Each row was made from one path, in order. Every step used is in the known rows, and no mark comes twice. Write each row's path.
Known rows:
A-E-N-T-Q: [  95,  -62, -257,  -46,  -48,  -65,  104, -201, -326,   -3,   42,  -69,
   -9, -197, -136, -141,   83,   34, -203,   35,   42,  -71,  -13,   92,
  -59]
N-Q-T-E: [ 153, -115, -120,  -69,  -36,  -42,  -79,  301, -103, -165,   76, -130,
  -30,  153, -175, -113,  -75, -151, -207,   19,   29,   63, -225,  -26,
   17]
Q-N-T-R: [  49,   49,   17,  -11,    9,    7,   89,  490,  -95,  -65,   87, -128,
 -185,   11,   62,  -85,   14, -111,  -43,   26,  -54,   29,  -90,   64,
  212]
N-Q-T-R: [ 151,  -44,   28,  -71,   -7,  -20,  -18,  590,  -70, -115,  104, -179,
   66,  131,    4,  -61,    2, -125, -101,   68,  -41,  181, -123,  -13,
  226]
E-A: [ -22,  -14,  -80,   11,    6,  -46,   51, -107, -108,   22,  -49,   65,
  121,   82,   69, -133,   58,  -45, -145,   14,  136,  406,   50,  -86,
   87]
R-A-E-N: [  86,   56, -185,  -39,  -57,  -42,  135,  242, -223,  -24,  -39,   11,
  123,  -76,  -14, -152,  141,  -22, -280,  112,  177,  -37,  -73, -176,
   28]
R-A-E-N-T: [ 109,  -25, -205,  -12,  -88,  -32,  122,   38, -210,  -87,   19,    2,
   64,  -64, -137, -126,  168,  -64, -230,  111,   81,   14,  -76,  -81,
    8]
N-T-E-A-R: [ -22, -306, -195,   53,  -34,  -46,   88, -378,  -48, -160,   60,   -5,
  -86,  130,  -79, -209,   31, -153, -162,  -22,  228,  411,  105,  -82,
 -108]
N-Q-T: [ 179,  -30,  -48,  -58,  -11,  -37,  -13,  273,  -83,  -94,   45,  -70,
  125,  130,  -76,  -80,   22, -102, -149,   58,  -51,  187, -181,   -7,
  170]
Q-N-T-E-A: [ -21,   14, -161,   25,  -30,  -27,   48,  101, -171,  -67,   28,  -33,
 -220,  133,  -86, -185,  -78, -156, -149,   11,   76,  272,  -75,  -34,
  -22]
R-A: [  24,    3,  -66,    2,  -12,  -27,   71,  194,  -57,  -62,  -24,    2,
  136,   56,   21,  -73,   91,  -79, -189,   68,  195,   12, -119,  -84,
   53]
E-T: [  77, -131, -139,   31,    9,  -15,   47, -217, -107,    7,  -18,   44,
  169,   58,  -94, -110,   50,  -41, -122,  -53,  152,  136,   -5,   43,
   93]
R-A-E-T-N-Q: [  47,  110, -281,   22,  -29,  -31,    7,  438, -180,   18,   46, -103,
  183,   97, -212, -130,  -32, -217, -292,  108,  223,  153, -250,  -43,
   65]
T-R: [ 23, -99,  26, -43,  20, -16,  25, 283, -66, -36,  41, -97,   2, -14, 124,
 -74,  55, -37, -94,  -2,  82,  46, -18,   1, 174]
N-Q-T-R-A: [ 118,   23,   13,  -47,  -32,  -12,    4,  826,  -44, -176,  105, -191,
  163,  180,  -30,  -41,    8, -212, -158,  140,   78,  141, -183,  -93,
  150]
T-Q: [  15,  -46, -116,  -30,   27,  -59,   51,  -15, -172,   20,   -2,  -67,
   49,  -60,   30,  -85,    4,   13, -154,  -16,  154,  -67,  -52,   98,
  -27]
E-N-T-Q: [  92,  -10, -169,  -44,  -21,  -49,  119, -219, -233,  -23,   43,  -40,
   19, -155,  -26,  -67,  111,   62, -145,   14,   94,   -6,   11,  147,
  -31]
E-N-Q-T-R: [ 214,   58,    7, -111,  -22,  -18,   48,  647, -135,  -85,   93, -148,
  105,   18,   48,  -66,   69,  -41, -131,   96,   -8,  224,  -54,  -50,
  229]
N-Q: [  57,   83,  -23,  -63,   -2,  -35,    4,   88,  -77,  -39,   -1,  -26,
    3,   68,   78,  -79,   71, -101, -159,   75, -121,  239, -138,   -4,
  176]
N-Q-T-E-A: [  78,  -73, -154,  -40,  -47,  -53,  -69,  245, -141, -129,   47,  -81,
   65,  223, -155, -157, -101, -182, -207,   49,   88,  407,  -95, -107,
   -8]
Q-T-E-N: [ 220, -149, -171,  -68,  -35,  -40,   23,  195, -169,  -90,   37,  -54,
   57,    0, -141, -127,    0,   23, -217,  -27,  263, -103, -103,  -71,
  -40]
T-Q-N: [  19,  179,  -94,  -29,   48,  -48,  111,  375, -221,   51,  -17,  -90,
  -85,  -33,   99, -122,  -80,  -16, -146,   13,  106, -146, -127,   89,
   42]
E-N-Q-T-R-F: [ 171,  -10,  -17,  -49,   18,  -10,  -40,  464,  -78,  -60,  103,  -85,
   25,   -3,   63,  -63,  173,  -46, -154,  121,  -45,  310,   26,  -32,
  250]
T-E-A-R-F: [ -68, -312, -182,   88,   36,  -48,    5, -340,   -4,  -66,   11,   71,
  -79,  101,   57, -226,   95, -122, -235,   -1,  278,  473,  176, -148,
  -66]
E-N-T-R-F: [  76, -132,  -37,   12,   13,   -1,    0,  -46,  -57,  -32,  101,   -3,
 -102, -149,   68,  -49,  268,    1, -115,   42,  -15,  231,  147,   60,
  178]
Q-T-R-A-E: [ 121, -175, -117,  -12,  -41,  -29,   32,  746, -137, -120,   77, -182,
  168,   88, -156, -124,  -21, -152, -187,   88,  216, -118, -144, -143,
   73]

Which path is each row?
[  54,  -14, -128,   -7,  -20,  -14,   25,  184, -140,  -99,   61,  -76,
 -295,   43, -115, -134,  -46, -121, -146,  -29,   10, -111, -190,   57,
    8] | Q-N-T-E
[  70,   44, -265,   -1,    0,  -38,  -28,  218, -194,   66,   51,  -86,
  104,   27, -208, -145,  -36, -143, -234,   42,  108,  204, -201,   35,
  134] | A-E-T-N-Q
[ -48, -372, -214,  120,    5,  -39,   -1, -535,    6, -119,   72,   54,
 -159,   96,  -71, -203,  134, -167, -194,   -4,  192,  514,  174,  -65,
  -84] | N-T-E-A-R-F
[  25, -106, -151,   -1,  -11,  -50,   36, -240, -171,  -44,   56,  -73,
  -20,  -62,  -91,  -57,   30,  -33, -114,  -20,   57,  -23,  -64,  191,
  -48] | N-T-Q
[  74,   60,  -57,    8,   -3,  -11,   96,  136, -116,  -33,   26,  -16,
 -154,   27,  -12,  -96,   34,  -80,  -86,   17,  -60,   21, -144,   61,
  159] | Q-N-T
[  73, -196, -227,   31,  -21,  -29,   47, -174, -189,   13,  -24,   18,
  141,   16, -196, -181,   27,  -60, -178,  -30,  108,   79,  -38,  -10,
   69] | A-E-T
[ -51, -228, -109,  105,   57,  -46,   68, -364,   17,    5,  -23,  130,
   62,   78,  143, -192,  190,  -81, -171,   40,  199,  607,  234, -128,
   90] | E-A-R-F
[  14,   62,  -91,    7,  -45,   -3,  108,  737, -171, -104,   82, -177,
 -155,   35,  -72, -144,    6, -207, -147,  120,   10, -101, -163,  -65,
  125] | Q-N-T-R-A-E
[  48, -121, -245,   52,  -52,  -22,   68,   32, -176,  -35,  -26,   -1,
  208,   81, -220, -169,   28, -134, -231,   43,  235,   36,  -78,  -81,
   -4] | R-A-E-T
[ 241,   30, -162,  -97,  -56,  -52,   52,  334, -246,  -49,   27,  -59,
  128,  -12, -121, -155,   58,  -38, -223,  111,  -57,  141, -133, -101,
  154] | A-E-N-Q-T
[ -39, -100, -156,   -7,  -19,  -49,  -16,  -69, -142,  -45,  -18,    1,
  -20,  110,  -14, -173,  -41,  -83, -205,  -25,  213,  278,   14, -103,
  -70] | T-E-A
[  20,  111,    1,   13,  -19,   13,  117,  685,  -76, -113,   89, -142,
 -131,   65,   35,  -75,   18, -185, -101,   91,   57,  -22, -135,  -10,
  142] | Q-N-T-R-A
[  50, -231, -153,  -11,  -41,  -27,  -36, -208,  -80, -136,   71,  -49,
 -159,   37, -167,  -99,   30,  -93, -156,  -46,   57,  -22, -118,   65,
  -55] | N-T-E
[  80,   89, -167,    3,   28,  -22,   -9,  197,  -92,   59,   55,  -61,
  142,   61,  -93,  -80,   -8, -115, -187,   12,  148,  293, -174,   79,
  154] | E-T-N-Q
[  87, -346, -195,   34,  -11,  -61,   78,    6,  -73, -135,   40,  -39,
  103,  188, -100, -225,  -65, -120, -184,  -38,  395,  312,   60, -180,
  -85] | Q-T-E-A-R
[   8, -283, -172,   68,   30,   -6,  -69,   16, -131,   26,   54,  -37,
    8,  -19, -114, -160,  117,  -96, -162,   -3,   73,  176,  100,   12,
  133] | A-E-T-R-F
[ 246,   90,  -69,  -93,  -25,  -35,   57,  307, -147,  -76,   27,  -27,
  151,   26,  -16,  -88,   87,  -19, -174,   93,  -12,  207, -116,  -49,
  179] | E-N-Q-T
[  94,   97, -107, -111,  -41,  -36,   12,  148, -160,  -90,   22,  -49,
 -114,  -12,   38, -127,   53,  -47, -249,   65,    1,  143, -139,  -70,
   23] | T-E-N-Q
[   8, -229,  -20,   49,   30,    0,  -74,  -71,   14,  -71,  118,  -38,
 -140,  -49,   -5,  -42,  202,  -79,  -84,   21,  -54,  221,   60,  100,
  162] | N-T-R-F
[  68,   22, -275,  -20,  -75,  -58,  135,   21, -318,  -67,   35,  -83,
   59, -126, -152, -125,   95,  -34, -258,  109,  164, -111,  -63,   11,
 -126] | R-A-E-N-T-Q
[  -8, -139,  -98,   41,   23,  -54,  165, -227,  -31,  -17,  -37,   64,
  134,  113,  138, -197,   84,  -71, -145,   14,  254,  479,  155, -150,
   72] | E-A-R
[ -26, -233, -169,   28,   -5,  -57,  101, -183,  -52,  -96,   -1,    2,
   -9,  132,   50, -232,   -1, -123, -196,  -20,  324,  360,  106, -169,
  -75] | T-E-A-R
[ 116,  178,  -43, -105,  -17,  -33,   82,  110, -141,  -22,  -16,   11,
   40,  -44,  140,  -91,  140,   -1, -188,   99,  -79,  261,  -55,  -46,
  175] | E-N-Q
[ 152, -250, -151,  -32,  -20,  -39,  -50,  184, -100, -118,   56,  -86,
   30,  112, -202, -120,  -65,  -62, -190,  -58,  218, -116, -158,  -28,
  -52] | Q-T-E
[  38, -274,  -75,   69,   70,  -33,   56, -272,   54,  -24,    7,   81,
  -15,   -7,  123, -140,  208,  -41, -169,   14,  151,  255,  107,  -40,
  114] | A-R-F
[  -7,  -65,  -87,  -23,  -33,  -26,   48,  558, -131,  -69,   38, -141,
   60,   22,    4, -133,   43, -142, -207,   94,  163,  -63,  -91, -128,
   73] | T-R-A-E
[  -7,  -23,    7,  -20,   -9,  -11,   53,  521,  -34,  -84,   40, -110,
   74,   55,  115,  -56,   58, -116, -153,   70,  195,    6,  -51,  -82,
  104] | T-R-A
[ 184,  138,    1,  -81,  -51,  -13,   84,  855, -128, -138,   89, -155,
  179,   91,   46,  -54,   65, -121, -184,  165,  114,  166, -102, -138,
  170] | E-N-Q-T-R-A
